What can hang from each mark:
q440: q205 q760
q811: q84 q466 q760
q205: q811
q553: q760
q137: q84
q760: q137 q811 q815
q815: q760
q466: q811
q84: q811

Each row was made from one small tree. Brackets hold a mark, then the marks that hang from it, in the order of their numbers. Every link used is in the known rows. Write each row's tree.
Known rows:
{q553 {q760 {q811 q84 q466} q815}}: [-33  21  22 -15 -30  35  -4 -59 -35  10 -20 -12  26  54   9  35 -10  10
 -29 -20 -22  26]
{q811 q84}: [ -4   2  25 -13 -17  10  16 -18  -7   2  -1   9  15  17  13   5   7  12
   3  -6  13   1]
{q466 {q811 q84 {q760 q815}}}: [ -4  14  23 -20 -11  25   7 -40 -10  34  16 -32  27  52 -24  31  19   5
 -17  20  -6  14]
{q466 q811}: [  2  -4   4   6  -5  17 -11  -2   2  10  11 -30  -8  -6 -20  15   8 -24
 -17  15  -7   4]
{q440 q760}: [ 13  26   4 -15  -5   5 -21 -11 -14   1  -8  12   2   9   4  25   8  12
   6   4   3  -7]
{q137 {q84 q811}}: [-14 -22   4  10 -14  18 -17   8 -36  -2   0  -7  28 -15 -23  -1  -3 -27
   7 -12  -6 -21]
{q760 q137 q815}: [  4   8   5  -3 -14   0  34 -34 -29  33   5 -22  48  17 -23 -12 -10   8
 -13   9 -21 -10]
{q84 {q811 q466 q760}}: [-34  20  17 -22 -15  32 -38  -7  -5   8 -32   4   2  25 -25  50 -15 -26
   8  -2 -20  12]
{q760 q137 {q811 q84} q815}: [-20   7  32 -13 -47   9  30 -49 -44  18 -12 -37  55  48 -13   2  -7  11
 -29   1 -13   8]
{q137 {q84 {q811 q466 q760}}}: [-33  14   6 -15  -5  33 -33  -5 -31   5 -31  -5  27   8 -24  31 -10 -25
  10 -15 -31 -11]
{q440 {q760 q815}}: [ 24  28   2 -19   0   3   1 -28 -29  16   6  12  28  16  -9  12   4  14
  -5   8  -1 -14]
{q440 {q205 {q811 q84}} {q760 q137}}: [ 11  12  23 -20  -9  34  -2 -34 -38  23 -44  11  55  28   3  24 -13  43
   4   5  -1  16]
{q466 {q811 q84 q760}}: [-14  12  20 -14 -18  24  -9 -22   1  20   0 -28   2  43 -12  36  21   3
  -4  11  -2  21]
{q811 q84 q466 {q760 q137 q815}}: [-17  45  28 -34 -21  31  30 -67 -31  43 -24 -11  63  58  -7  26 -10  26
  -3   2 -27   5]
{q137 {q84 {q811 q466 {q760 q815}}}}: [-24  15   7 -19   0  36 -15 -21 -43  22 -13  -5  53  21 -32  24 -14 -22
   2  -7 -33 -19]
{q553 {q760 q137 q815}}: [ -6   8  -2   4 -12  10  13 -52 -25  47   1 -25  46  34 -16   2  -4  24
 -17  -7 -33   6]
{q137 q84}: [  1  -7 -14  10   7   7   6   5 -22  -4   2  -8  25 -16   0 -19   6   1
   3 -13 -11 -23]
{q811 {q760 q137 q815}}: [ -6  23   0 -11  -7   2  14 -36 -19  41  -7 -27  47  49 -29   7  -3  22
  -4  12 -26   1]
{q815 {q760 q137 {q811 q84}}}: [-41 -19  24   1 -53  21  27 -40 -27   2 -28 -41  38  51 -14   0   4  -5
 -26 -18 -26  20]
{q760 q137 {q811 q84 q466} q815}: [-27  28  38 -27 -47  29  30 -59 -52  18 -27 -30  58  42 -10  16 -18  -1
 -33  -2 -25   9]
{q466 {q811 q760}}: [-10   9   0  -6  -1  15 -30  -3   7  17  -3 -34 -13  25 -27  35  16 -11
 -11  20 -17  21]
{q440 {q205 q811} q760}: [ 19   5 -10  -9  25  19 -33   0 -13   2 -30  26  12   5   0  23 -12  25
   3  11   4  12]
{q205 {q811 q84 q466 q760}}: [-22  30  20 -37   7  24   4 -18   5   8 -37  19   8  33  10  40  -4  18
  28   4 -11  34]
{q811 {q760 q137}}: [-14  22   3  -8 -14   3  -2 -17  -5  25 -22 -28  24  40 -20  15  -3  21
   5   6 -25  10]
{q760 q815}: [ 12   2  -1  -4   4  -1  20 -19 -13  17  17   3  23   8 -10  -8  -4   3
 -10   6  -6  -9]
{q205 {q811 q466}}: [-10  10   1 -14  16  14   3   3   1  -2 -28  23  -3 -13   1  15 -16 -11
  19   8 -18  19]

Which tree is each row?
[-15   7   9  -3 -32   0  13 -29 -42  15  -9 -41  42  31 -30  -2 -16  -4
 -31  10 -24   2] | {q760 q137 q811 q815}
[-25  16   5  -5 -25  25  21 -30 -69  10 -28 -42  69  10 -23  -9 -21 -12
 -29  -8 -51 -14] | {q760 {q137 q84} {q811 q466} q815}
[-34  18  35 -23 -32  28  -3 -21 -23 -18 -31  -5  11  24  14  28  -8 -11
 -19  -9  -7  20] | {q760 {q811 q84 q466}}
[-16  -1 -15  18 -10  19   1 -28 -36  28 -15 -35  43   9  -3 -12   2  23
   1 -23 -40  -9] | {q553 {q760 {q137 q84}}}
[ -6   8 -11  -2  -6  23  13 -34 -47  47   7 -66  65  29 -51   0  12   1
 -19  17 -48 -12] | {q466 {q811 {q760 {q137 q84} q815}}}
[-24  32  -3 -16   0  26   5 -23 -34  19 -40 -26  49  18 -14   6  -7  12
   5 -11 -47 -10] | {q811 q466 {q760 {q137 q84}}}
[  8  24  -2  -5 -15  10   1 -21 -53  15 -19 -16  54   4  -6   0   3  19
   4  -8 -24 -29] | {q440 {q760 {q137 q84}}}
[-14  30  16 -43  11  25  21 -37 -10  25 -21  19  32  45   1  34  -5  21
  17   8 -15  26] | {q205 {q811 q84 q466 {q760 q815}}}
[-14  34  -3 -16   2  24  23 -41 -47  36 -25 -26  76  28 -22  -3 -11  14
  -4  -4 -55 -19] | {q811 q466 {q760 {q137 q84} q815}}
[-40 -21   8   8 -28  48   8 -33 -53  17 -34 -29  58   2 -38  -6 -13 -43
 -12 -27 -58 -16] | {q815 {q760 {q137 {q84 {q811 q466}}}}}
[  5   0 -16  -8  38  14 -15  -8  -2  24 -16   9  33  33 -22  14 -16  36
  -3  16 -13  21] | {q440 {q205 {q811 {q760 q815}}}}
[-36  26  25 -25 -28  34 -24 -25 -23  27 -46 -18  31  31 -34  44 -20 -20
   7   0 -34   8] | {q84 {q811 q466 {q760 q137}}}
[-35   5   3  13 -35   8 -23 -25 -21  12 -28 -44  13  37 -13  22  -7  11
 -22 -13 -37  27] | {q553 {q760 q137 q811}}
[ -4  19   9  -3 -27  25 -41 -22 -46   2 -49 -32  40  36 -16  27 -18  21
 -39   1 -17  10] | {q440 q205 {q760 q137 q811}}
[ -4  -3 -17  -3  35  16 -32  11  12  10 -36  10  10  23 -10  21 -11  32
   8  12  -8  33] | {q440 {q205 {q811 q760}}}
[-19  -3  12  -9 -12  32 -17  -5 -42  -4 -20   1  31 -21 -16  11 -13 -42
   4 -18 -22 -20] | {q137 {q84 {q811 q466}}}
[-33   4  18   0 -35  17 -22 -31 -11  -5 -19 -15  -1  48  15  29   5  16
 -15 -22  -3  32] | {q553 {q760 {q811 q84}}}
[-17 -14   0  17 -26  29  -2 -46 -61  48  -2 -34  71  22 -35  -1 -12  -3
  -6 -19 -42 -21] | {q553 {q760 {q137 {q84 q811}} q815}}
[ -6  20  27 -22 -29  26  21 -56 -28  52   5 -54  51  61 -36  24  13  10
 -19  20 -19   9] | {q466 {q811 q84 {q760 q137 q815}}}
[-39 -15   5  18 -37  12  11 -17 -20  -1 -31 -49  23  35 -32  -5  -2 -13
 -31  -9 -38  19] | {q815 {q760 q137 q811}}
[-18  19  26 -20 -35  28   6 -38 -18  38 -12 -50  27  50 -22  31  16   8
  -8  16 -18  20] | {q466 {q811 q84 {q760 q137}}}
[-39 -24  -7  25 -30  14  15 -18 -46  -5 -25 -53  46  21 -30 -25   4 -12
 -28 -21 -55  -3] | {q815 {q760 {q137 q84} q811}}
[-14  39  24 -39  -2  25  17 -49 -17  23 -12   7  40  50   4  27   0  21
  -2  -3 -11  10] | {q811 q84 q466 {q760 q815}}
[-26  -2   0   8 -30   8   3  -6 -51  -3 -28 -50  42   5 -23 -14  -2  -2
 -23  -9 -31  -6] | {q760 {q137 q84} q811}
[  6  16  23 -18 -20  30 -23 -47 -51  -1 -19  -5  53  50  -2  29  -9  29
 -42  -7  12   9] | {q440 q205 {q760 {q811 q84} q815}}
[-15  16   5  -7 -19  21 -13 -17  -6  37 -13 -57  13  30 -40  28   9  -7
 -15  23 -29  17] | {q466 {q811 {q760 q137}}}
[-45  23  10   0 -33  28 -21 -39 -29   7 -47 -39  15  33  -8  29 -21   2
 -30 -15 -49  29] | {q553 {q760 q137 {q811 q466}}}
